Every row comes from one small tree of marks. Brackets hold a mark, then the marks that hang from it, in the order of their numbers. Every link used is in the known rows. Which tree was each row made from?
(in the rows, 128 means zero)
Known rows
{K_383 K_897 {K_942 K_112}}: [119 128 129 124 127 138 128 130 129 139 166 148 139 168 120 121 107 130
 113 121 104 125]
{K_897 K_36 {K_589 {K_942 K_112}}}: [120 125 130 109 143 152 124 144 130 138 221 140 137 148 108 112 121 106
 103 130  85 144]
{K_383 K_589 K_942}: [127 115 129 142 140 139 123 128 123 136 216 142 136 164 121 119 122 129
 118 116 136 120]
{K_897 {K_589 {K_36 K_112 K_942} K_383}}: [130 126 128 104 142 132 131 141 131 121 187 134 141 151 119 124 119 108
 105 101  68 149]
{K_897 {K_589 K_36 {K_942 K_112}}}: [125 125 126 128 136 137 120 141 124 134 212 138 132 144 128 118 121 104
 101 122  79 143]
{K_897 K_589 K_942}: [121 118 128 113 150 174 125 138 119 129 183 140 121 163 117 116 132 115
 107 133 138 141]
{K_383 K_897}: [119 132 126 133 121 125 128 132 130 132 137 139 133 127 119 124 118 135
 120 123 130 131]
{K_589 K_36 K_383 K_897 {K_942 K_112}}: [129 133 122 108 113  99 118 152 130 119 126 145 148 139 144 131  96 119
 101 104  52 147]
{K_589 {K_36 K_112 K_942} K_383 K_897}: [136 136 123  95 124 109 125 145 137 113 125 135 152 147 137 137 100 121
 107  91  48 153]
{K_897 {K_589 {K_36 K_942}}}: [131 123 125 125 140 148 125 134 124 130 209 128 131 148 126 123 125 108
 108 118 104 142]
{K_589 {K_383 K_897} K_942}: [118 131 129 119 122 130 127 141 135 120 108 152 144 150 115 124 111 131
 119 111 108 133]
{K_897 {K_36 K_589}}: [124 127 131 112 133 138 128 135 130 131 209 119 139 124 115 118 125 126
 121 120 104 135]
{K_942 {K_36 {K_589 K_383}} K_112}: [126 126 139  92 116 107 138 141 132 131 211 126 139 150 143 127 114 132
 112 107  50 116]
{K_897 {K_36 {K_942 K_112}} K_589}: [126 123 134  99 145 162 130 139 134 136 231 128 136 164 109 117 119 108
 103 125  89 141]
{K_589 {K_36 K_112} {K_383 K_897} K_942}: [120 141 126 120 125 114 123 144 137 120 138 151 156 134 119 124 105 119
 113  98  42 150]
{K_589 K_383 {K_897 K_36 {K_942 K_112}}}: [123 127 128  79 126 126 128 152 129 121 123 142 143 147 124 124 101 129
 103 118  87 146]
{K_942 {K_36 {K_589 K_383 K_897}} K_112}: [127 126 134  87 111  98 135 147 130 130 198 130 140 148 149 129 106 134
 103 103  52 123]
{K_589 {K_942 K_36}}: [129 132 132 129 127 146 124 134 132 130 163 140 135 154 138 127 122 121
 127 124  90 125]
{K_942 {K_36 K_589} K_112}: [127 127 139 103 119 118 133 137 131 138 229 123 133 148 146 126 118 129
 112 115  57 116]
{K_897 {K_589 K_36 K_383} K_942}: [122 119 127 107 145 151 126 145 117 122 186 140 132 150 120 116 124 112
 104 119 104 149]
{K_383 K_589 {K_897 K_36} K_942}: [115 121 127 139 138 140 124 135 126 142 247 152 148 154 101 109 109 131
 110 113 122 130]
{K_36 K_112 K_589}: [125 130 131 106 135 131 127 134 135 127 189 123 138 139 122 126 127 128
 114 106  78 136]
{K_942 {K_36 K_112 {K_589 {K_383 K_897}}}}: [123 133 134  99 123 112 137 142 135 127 201 134 147 141 130 126 115 133
 114  95  47 129]

Write each row's tree
[113 130 127 118 134 145 125 145 132 140 207 148 140 141 102 111 112 117
 100 124  96 143]  {K_383 {K_897 K_36 {K_589 {K_942 K_112}}}}
[125 123 126 117 134 129 122 144 125 133 205 145 135 153 134 122 114 132
 101 111 100 136]  {K_383 {K_589 {K_897 {K_942 {K_36 K_112}}}}}
[125 128 137 103 132 154 129 135 126 135 180 136 128 168 141 124 118 125
 116 132  81 124]  {K_897 {K_942 K_36 K_112}}
[128 135 129 132 125 130 116 136 131 131 175 135 138 139 139 125 114 112
 116 124  61 136]  {K_589 K_36 {K_942 K_112}}
[127 127 129  83 118 119 131 150 126 121 123 145 138 159 144 130 103 133
 105 112  81 136]  {K_589 K_383 {K_897 {K_942 K_36 K_112}}}
[124 132 132 112 137 146 121 136 138 126 192 131 141 157 121 124 124 123
 113 105  70 138]  {K_36 K_112 {K_589 K_942}}
[129 126 129 100 115 108 133 145 127 124 184 129 140 138 145 130 114 136
 113 101  83 127]  {K_942 {K_36 {K_589 K_383 K_897}}}
[114 132 129 123 128 145 124 139 134 133 201 138 144 135 107 115 113 131
 113 117 104 138]  {K_383 {K_897 {K_36 {K_589 K_942}}}}
[126 132 131 115 121 113 123 142 132 122 146 139 146 140 134 126 109 116
 115 112  51 136]  {K_589 K_36 K_383 {K_942 K_112}}
[124 131 137  87 133 148 132 137 148 118 185 130 151 182 112 129 110 132
 108  87  66 137]  {K_36 K_112 {K_589 {K_383 K_897}} K_942}
[131 130 137  97 140 163 127 130 145 123 204 119 141 182 122 131 121 125
 114  99  74 135]  {K_36 K_112 K_589 K_942}
[137 138 121 113 129 125 118 139 135 123 154 130 144 146 142 136 105 117
 108 102  57 153]  {K_589 {K_36 K_112 K_942} K_897}
[115 128 128 112 139 157 129 143 126 136 203 152 134 161 115 115 117 122
 101 119  92 142]  {K_383 {K_897 K_589 {K_942 {K_36 K_112}}}}
[129 127 130 133 138 129 121 133 133 132 229 129 142 147 127 123 118 120
 111 105  80 135]  {K_383 {K_589 {K_36 K_112 K_942}}}
[129 116 121 135 134 128 119 136 121 134 200 147 138 164 129 122 113 131
 107 110 137 128]  {K_383 {K_589 K_897} K_942}
[129 123 132 134 131 128 121 133 130 136 237 127 137 149 133 123 115 123
 109 113  91 127]  {K_383 {K_589 {K_36 {K_942 K_112}}}}
[126 133 125 105 131 136 117 144 136 123 176 136 143 155 127 128 115 126
 103  99  71 146]  {K_36 K_112 {K_589 K_897 K_942}}
[130 136 121 124 117 115 111 145 128 129 154 141 140 136 148 130 102 116
 103 116  63 146]  {K_589 K_36 K_897 {K_942 K_112}}
[131 122 135  80 120 135 129 143 140 119 176 124 142 184 135 133 102 135
  99  96  84 130]  {K_36 {K_589 K_383 K_897} {K_942 K_112}}
[132 131 117 113 114  86 125 146 123 116 110 134 143 110 141 133 106 127
 111 103  86 147]  {K_589 K_36 K_383 K_897}
[134 129 131 114 126 127 129 133 133 115 144 126 144 147 133 133 114 120
 124 106  81 136]  {K_589 {K_36 K_942} K_383}
[118 128 128 116 138 158 129 139 133 136 207 140 140 151 102 115 114 120
 106 120 115 143]  {K_383 {K_897 {K_36 K_942} K_589}}
[127 126 126  89 130 117 128 144 132 118 165 137 150 159 124 129 110 131
 104  87  71 142]  {K_36 K_112 {K_589 {K_383 K_942} K_897}}
[127 119 130 138 135 122 120 132 122 141 252 139 141 157 132 118 112 120
 108 113  87 124]  {K_383 {K_589 K_36} {K_942 K_112}}
[120 116 129  99 146 162 130 143 120 122 161 144 127 165 113 116 127 118
 106 123 130 142]  {K_897 {K_589 K_383} K_942}
[123 120 131 109 146 170 129 140 118 133 215 142 124 167 128 116 128 115
 108 129 110 135]  {K_897 K_589 {K_942 K_36}}
[124 130 126  94 136 143 121 143 131 124 178 133 138 155 128 127 116 130
 101 104  82 147]  {K_36 K_112 {K_589 {K_897 K_942}}}
[121 125 126 118 146 159 123 142 127 134 215 140 137 142 105 112 126 106
 109 128 105 147]  {K_897 K_36 {K_589 K_942}}
[118 125 131 109 120 119 133 139 131 121 168 131 140 136 117 123 118 140
 113 103 113 129]  {K_36 {K_589 {K_383 K_897}}}
